Each row was made from one path, in order. Every step used is in the known rows, and no mark comes twice. Write each row's path.
In the rows, 128 means zero.
Known rows
gubo-doniz-zudeb: [142 145 101  97 103  85  77 131 119 157  88 175 138 143 104 149 101 118
 137 109 146 164 148 128 138 129 148 158 165 138 149 130 103 116 151 130
 102 106 124]
zarigip-basas-paroga-vaku-zudeb-doniz: [171 123 159 174  59 149  95 105 139 116  72 171 166 219 112 124 156  66
  91  16 137  90  76 132 137 130  90 142 112 172  83  91 182 140 213  94
 139 100 148]
viten-paroga-vaku-zudeb: [116 107 138 143 105 166  44 126 106 105  81 203 160 139  84 153 143  93
 100  58 109 114  94 133 108  85  82 129 133 147  80 137 135 141 172 145
 143 120 150]
tutoz-vaku-zudeb-doniz: [138 148 188 181  86 142 141 147 122 143 105 179 161 186 144 113 144  94
 118 101 101 130 118 181 149 108 129 106 125 164  80 117 182 120 177 150
 170  98 119]
paroga-vaku: [145 111 119 139 108 156 103 110 132 140 122 150 144 131 102 128 123 111
 101 106 128 124 109 128 125 119  98 121 134 138  95 141 128 117 158 117
 121 124 144]
vaku-zudeb: [117 139 154 147 128 116  97 134 137 115 108 160 138 139 124 125 138 115
 129 108 127 133 139 150 126 109 118 127 113 152 115 109 145 122 132 146
 133 133 128]
viten-paroga-vaku-tutoz: [107  94 125 139 106 189  60 129 109  99  86 185 155 137  65 152 127 106
  64  63 124  90  96  99 124 102  98 146 123 133  60 175 111 151 183 147
 127 133 144]
viten-gufe-doniz-nari-pimule: [136  80 120 140 124 113  94  99 198 154  59  80 103 120 202 153 110 115
  98  92 151 157 160  76 204 113 167 165 107 146 210 161 121 128 143 155
 182 120 145]
zarigip-basas-paroga-vaku: [160 107 118 138  80 161  95 112 120 126 112 142 147 182  96 134 143  94
  69  38 142  71  90  93 129 140  84 149 129 155 103 128 146 127 188  61
 103 119 159]
vaku-paroga-viten-gufe: [109 126 192 156 132 133 119 126 136 112 102 167 125 129 126 158 120 124
  70  98  96  94 106 112 154 168 110 128  68  79 170 140 159 121 162 124
 122 116 130]
zarigip-doniz-nari: [160 152 157 126 126 117 126  97 176 186 111  82 118 151 127 133 105 103
 143 126 134 163 141 114 172  96 121 144 123 142 168  96 115 133 160 126
 133 141 148]
gubo-doniz-nari: [114 148 113 108 135 119 101  94 182 179  88 120 138 114 132 146  94 126
 144 131 146 162 149 115 177 140 136 130 146 148 148 114 114  99 144 130
 121 110 127]
zarigip-basas: [145 139 143 128 113 113 114 109 106 139 120 117 146 159 131 115 142 109
 127  91 131  99 124 112 131 154 130 126 104 138 130 112 138 153 143 100
 133 122 142]
nari-doniz: [128 108 114 156 110 102 132 117 154 135 106 142 105 106 120 126 138 129
 129 145 144 121 110 119 152 121 136 145 113 116 140 153 113 133 113 109
 150 151 136]
vuge-doniz: [165 125 128 129 128 134 150 147 121 135 112 127 109 118 113 122 122 111
 117 125 143 143 147 121 163 104 149 137 114 116 143 111 127 106 141 108
 133 132 146]
zarigip-doniz: [163 152 149 146 108 106 131 116 139 151 126 105 124 150 114 116 129 105
 154 119 113 145 122 108 146 103 128 150 130 119 144 112 124 143 150 110
 144 148 142]
zudeb-vaku: [114 140 154 128 150 151 125 153 116 137 142 150 143 132 146 138 137 107
 126 108 101 109 111 141 107 124 122 120 106 138 130 123 135 122 154 111
 123 109 119]
tutoz-vaku-zudeb: [111 148 168 162 104 138 109 162 111 144 127 184 152 164 123 127 142 108
  94 101 106 118 141 168 139  99 113 117 129 171  87 129 166 105 155 136
 136 120 129]
basas-paroga-viten-gufe-doniz-tikiv: [120  71 144 148 106 144 139 167 167  98 111 166 102 152 178 198 178 114
  80 102 122 116 102  79 218 130 115 177  91 129 204 155 139 100 195  87
 144 132 162]
tutoz-vaku-paroga: [101 142 173 162  93 144 124 176  97 150 128 172 121 160  99 146 110 109
  76 102 111  84 109 162 127 122  96 112 129 139 105 134 155 125 161  99
 121 113 125]
tutoz-vaku-paroga-viten: [ 99 144 204 180  98 165 150 149 107 149 136 189 122 158 108 174 112  96
  43 108  93  67  99 154 147 153  76  97 106 117 124 150 186 120 178  99
 100 106 120]
basas-zarigip-doniz: [157 138 143 170  96 105 118 126 113 147 112  93 103 176  99 118 155  78
 175  85 120 141 125  90 142 114 143 132 119 137 131 128 130 138 149  90
 161 165 165]
gufe-doniz: [132 107 128 147 109 126 117 145 142 118 104 121 105 144 150 156 141 109
 119 118 152 141 106 116 158 110 144 155 119 142 148 149 117 139 133 107
 147 118 151]
viten-gufe-doniz-nari: [134  96 140 120 139 127  88 128 183 143  75  96 116 142 174 162 129 128
 108 108 151 169 141  97 204 109 164 163  86 152 192 143 100 113 151 135
 164 111 167]
vuge-doniz-nari: [161 124 137 109 147 142 140 123 158 168  94 100 102 115 125 135  98 107
 107 126 162 156 165 124 190  98 143 135 107 141 167  93 119  94 153 125
 123 127 152]
gufe-doniz-nari: [130 106 139 129 127 135 107 125 178 153  87  94 101 142 161 173 118 106
 113 120 173 153 125 120 183 104 137 148 109 167 173 129 109 126 146 124
 140 114 156]
tutoz-vaku-zudeb-doniz-gubo: [146 165 159 191  95 157 170 175 144 152  93 166 150 175 182 130 117  87
 119 116 113 129 123 184 153  79 144  92 124 174 105  84 196 129 202 152
 177  90 102]
vaku-zudeb-doniz-vuge: [172 140 177 173 115 118 107  97 161  99  59 185 129 175 155 125 147  90
 170 114 153 178 120 183 156 126 129 138  96 141 122  75 142 139 143 154
 155 103 109]
basas-zarigip-doniz-zudeb-vaku-paroga: [145 154 195 159  96  94  66 186  70 168  88 163  97 211  72 167 124  36
 134  28 120 115 104 142  88 105 117 141  96 156 155 105 129 143 202  74
 111 133 153]
viten-gufe-doniz-zudeb: [164  92 129 109 111  95  66 167 124 121  73 150 113 171 147 164 132 121
  98  89 152 171 134 111 162 101 176 188 107 143 192 157  90 130 158 135
 141 110 161]
zarigip-basas-paroga: [142 123 131 126 102 129 122 130 118 110 121 120 130 179 121 138 150 109
  96  59 144  74 108  92 132 151 111 154 124 145 137 115 149 138 160  70
 109 123 141]
tutoz-vaku: [124 133 145 143 108 152 141 156 101 152 146 152 141 153 127 129 130 121
  97 121 106 113 131 144 142 118 125 116 143 147 103 149 149 111 150 118
 131 119 128]
paroga-vaku-zudeb-doniz-fofib: [180 140 153 154  89 144 111  78 175 132  57 166 153 185 154 123 143 101
 104  80 143 157  89 151 149  97  88 122 119 171 108  98 189 124 201 143
 162  83 154]
zudeb-vaku-paroga: [ 95 148 182 147 140 142 110 174 109 136 123 168 126 134 117 156 116  94
 104  87 105  84  89 162  94 129  94 114  93 131 131 105 141 132 165  95
 112 104 118]
vaku-tutoz: [106 127 139 141 126 142 113 135 138 109 112 145 135 139 108 126 122 127
  91 109 140 107 136 122 142 122 137 146 108 141  95 147 123 134 142 147
 117 142 124]
gufe-doniz-zudeb: [157 104 128 118  97  99  85 164 114 129  86 150  99 171 131 177 122  98
 105 105 174 160 122 137 142  96 152 174 128 159 171 142  99 146 149 127
 114 108 153]
paroga-vaku-zudeb: [134 126 143 158 103 146  73 117 140 130  97 180 155 140  97 123 137  98
 100  85 125 126 121 157 122  98  89 122 119 163  80 121 147 112 159 136
 127 125 146]
basas-paroga: [121 112 115 125 113 142 136 150 140 102 127 128 110 150 120 153 136 127
  98  98 136 103 110 108 132 125 112 157 150 133 135 133 139 117 148  99
 105 129 131]
viten-gufe: [133 115 131 119 140 125 111 135 134 120 112 131 142 127 143 118 137 149
 124 113 105 139 143 105 149 132 157 144 105 112 150 140 116 114 136 138
 152 125 140]
vuge-doniz-nari-pimule: [165 109 116 127 135 127 144  93 169 180  80  80  90  99 152 129  79  96
  96 112 166 145 187 101 188 102 146 136 121 136 185 112 138 111 145 145
 144 136 126]
gubo-doniz-zudeb-vaku: [128 155 130  96 128 107  77 156 103 169 101 196 153 144 121 159 107  97
 133  92 121 149 128 142 120 129 145 145 142 152 146 123 111 107 179 111
  94  85 113]
vuge-doniz-zudeb: [189 122 127 103 120 112 115 162  92 144  93 154 103 143 100 140 103 102
  99 110 162 162 164 136 148  89 159 158 124 135 166 110 109 109 160 125
  99 121 146]

Which path is each row?
[136 101 192 146 102 108  77 157 123 113  61 185  96 173 128 205 117  94
  46  79 136 124 100 120 166 135 130 172  68 115 214 154 130 136 184 119
 111  97 153]
vaku-paroga-viten-gufe-doniz-zudeb
[ 95 114 216 175 135 154 105 168 136 113  90 180 119 146 166 198 144  82
  61  71  88  89  67 116 161 149 119 141  36 104 187 153 151 127 194  86
 135  84 144]
zudeb-vaku-paroga-viten-gufe-doniz
[131 115 165 133 142 143 135 107 142 115 122 149 147 128 152 139 142 140
  89 120  89 120 127  94 167 159 138 130  82  88 167 157 146 111 152 143
 134 122 131]
paroga-viten-gufe
[105 163 155 117 117 100  61 180  99 167  82 216 131 150  94 175  87  83
 114  71 124 123 104 162 104 135 116 145 126 145 150 109 119 120 188  95
  84  81 112]
gubo-doniz-zudeb-vaku-paroga
[186 134 153 179  98 107  96 103 129 129  84 123  88 192 108 130 163  70
 197  92 146 171 131 106 159 119 134 152 105 136 144 111 110 136 140  84
 147 162 153]
basas-zarigip-doniz-vuge
[101 138 186 162 118 143 137 122 131 123 114 164 110 130 112 171 111 103
  75 116 114  84  92 135 135 165  80 111  91  98 146 126 167 136 155 113
  99 119 117]
vaku-paroga-viten
[126 111 129 155 105 170  89 119 140 123 104 165 148 141  80 127 118 110
  62  88 141 107 121 122 138 115 107 139 114 152  60 160 121 123 168 136
 110 138 141]
paroga-vaku-tutoz
[106 129 207 172 108 159 130 154 109 139 122 187 135 160 121 161 124 116
  41  95  71  77 111 131 168 156 102 111  82  99 145 161 174 103 188 112
 128 104 131]
tutoz-vaku-paroga-viten-gufe
[116 123 168 147 112  92  84 176 110 151  82 213  96 139  91 175 102  84
  90  89 147  91  87 167 100 112 109 152  88 139 166 125 110 139 167  91
 102 117 123]
nari-doniz-zudeb-vaku-paroga
[159 129 158 179  88 146 103 102 153 131  82 179 162 164 120 112 135  85
 120  88 122 144  93 169 136 104 105 111 119 160  75 105 161 128 183 148
 159 102 132]
paroga-vaku-zudeb-doniz
[129  81 153 151 127 133 121  69 202 150  66  94 106 123 211 178 110 100
  63 101 134 132 143  64 221 144 147 155  84 122 228 174 150 127 158 156
 162 114 139]
paroga-viten-gufe-doniz-nari-pimule
[117 123 213 152 110 136  88 180 106 131  89 208 100 174 131 228 113  48
  48  71 132  98  69 159 124 130  98 146  70 135 190 138 144 146 201  90
  81  81 136]
gufe-doniz-zudeb-vaku-paroga-viten
[159 104 139 157 114 124  90 126 157 100  79 147  89 156 160 169 153  97
 145 124 178 172 110 136 178 117 137 171 100 141 163 126 100 139 121 100
 136 113 140]
gufe-doniz-vuge
[142 144 169 164 107 119 127 118 149 119  85 156 146 161 145 115 141 100
 148 106 124 149 113 166 135 116 134 118 114 145 110  97 163 139 153 160
 165 108 117]
vaku-zudeb-doniz
[ 93 138 165 145 148 164 110 160 125 119 121 166 152 142 123 136 130 106
  84  90 114  90 122 135 122 122 134 136  87 149  94 142 130 126 168 132
 112 124 115]
zudeb-vaku-tutoz
[138 116 141 126 125  98 101 156 116 156  98 195 117 136 117 156 124  97
 109 110 141 120 111 148 115 107 138 157 104 146 164 144 102 125 156 106
 112 122 126]
nari-doniz-zudeb-vaku
[149 162 144 176 121 134 157 148 169 126  76 141 137 150 184 130 116  94
 150 122 140 146 117 169 135  89 145 103 109 153 127  60 174 145 176 159
 171  99 101]
vaku-zudeb-doniz-gubo
[117 117 154 143 121 113  86 160 122 137  82 213 122 147  93 156 119  95
  70  94 155 100 122 143 129 100 148 172  85 159 130 162  96 131 170 129
 104 141 122]
nari-doniz-zudeb-vaku-tutoz
[137 128 159 162 105 105 139 141 156 140 101 183 140 149 156 123 160  97
 170 129 126 156 127 181 154 100 112 110 111 163 118  66 154 125 172 159
 181 130 120]
vaku-zudeb-doniz-tikiv
[119 132 216 127 145 134  85 168  96 135  96 219 137 162 123 187 109  95
  51  63  90  95 108 146 119 150 110 135  58 106 192 132 143 118 204 122
  88  89 120]
doniz-zudeb-vaku-paroga-viten-gufe
[153 131 164 112 144 145  99 193  89 137  88 192 123 157  92 150 104  81
  59  70 150 122 158 148 139  85 159 165  84 158 135 124 110 110 199 127
  87 122 132]
vuge-doniz-zudeb-vaku-tutoz
[162  92 175 164 126 142  99 101 167  82  65 169 105 155 185 181 162 106
 108 115 137 164 111 100 215 152 148 172  57  99 197 155 117 120 146 110
 142 109 147]
paroga-viten-gufe-doniz-vuge
[145 104 192 126 134 137  91 165 113 127  90 189 132 170 172 197 142  89
  65  78 106 133 107 114 160 129 154 166  60 129 209 168 127 119 201 121
 114  79 147]
paroga-viten-gufe-doniz-zudeb-vaku
[159  94 165 122 113 118  90 137 126 115  77 169 116 170 159 188 136 109
  67  98 134 151 124 104 180 128 160 176  84 119 210 171 120 125 178 135
 120 101 155]
paroga-viten-gufe-doniz-zudeb
[142 106 158 162  84 168  73 115 120 106  60 199 167 160 104 139 145  79
 118  60 105 130  73 148 116  93  99 120 129 140  74 124 152 156 197 156
 176  97 136]
viten-paroga-vaku-zudeb-doniz
[146 122 124 125 110 119 124 123 163 121  80 111  96 163 185 170 151 120
 108 111 171 154 101  97 172 102 122 165 119 161 180 143 149 138 151 103
 151  98 175]
gufe-doniz-fofib
[156 130 155 123 128 138 148  90 178 164  92  97 132 150 159 129 104 113
 140 131 147 156 124 145 165 127 137 113 119 145 144  98 137 129 163 159
 151  99 121]
zudeb-doniz-nari
[147 111 158 135 125 138 133  98 173 105  72 126 116 161 210 181 162 130
  66 103 129 146 103  64 214 133 131 165  73 117 218 168 169 121 177 114
 158  91 183]
paroga-viten-gufe-doniz-fofib
[143 145 113 134 121 107  86  95 161 127  77 173 126 130 134 141 129 116
 175 130 152 179 134 124 174 153 138 155 137 123 138 113 100 110 124 107
 120 112 112]
gubo-doniz-vuge
[172 105 165 173  90 169  53  91 132  90  36 224 151 173 114 151 152  69
 143  64 131 159  76 164 137 101  91 136 115 135  85 102 130 154 185 149
 167  91 126]
viten-paroga-vaku-zudeb-doniz-vuge
[185 125 151 154 115 129 136  92 156 113  80 154 119 164 159 128 137 104
 171 134 149 172 108 158 159 142 137 135 110 116 136  94 123 139 142 136
 152  99 108]
zudeb-doniz-vuge
[112 126 200 157 115 115 107 147 119 149  88 229 100 139 101 199 108  71
  57  99 128  73  75 158 118 140  91 139  63 111 184 141 139 135 182  93
  84 112 118]
nari-doniz-zudeb-vaku-paroga-viten
[130  94 171 136 141 151 117 100 190 141  80 115 116 140 184 185 130 114
  74 114 134 148 124  88 222 136 147 151  64 124 207 156 131 107 169 136
 145 105 159]
paroga-viten-gufe-doniz-nari
[155 138 184 119 132 124  98 204  74 156  88 196  97 153  86 170  92  67
  78  66 141 116 124 173 114  95 122 145  88 139 171  89 124 114 197  91
  85  98 132]
vuge-doniz-zudeb-vaku-paroga
[123  96 104 152 109  88 143 137 159 157 120 171 102  96 129 133 156 125
 151 166 148 125 123 131 169 107 111 137 113 138 152 126 103 118 131 108
 166 170 140]
nari-doniz-tikiv
[151 129 133 174  96 182 108 142 139 112  51 182 159 150 143 156 118  72
 124  73 119 126  72 147 117  68 109 106 125 148  96  89 164 164 220 159
 178  90 123]
viten-paroga-vaku-zudeb-doniz-gubo
[162 112 144 176  92 142 100  49 201 177  47 134 148 143 155 119  93  69
  99  76 150 145 135 151 160 103 101 110 130 175 117 110 172 129 184 185
 166 108 115]
paroga-vaku-zudeb-doniz-nari-pimule
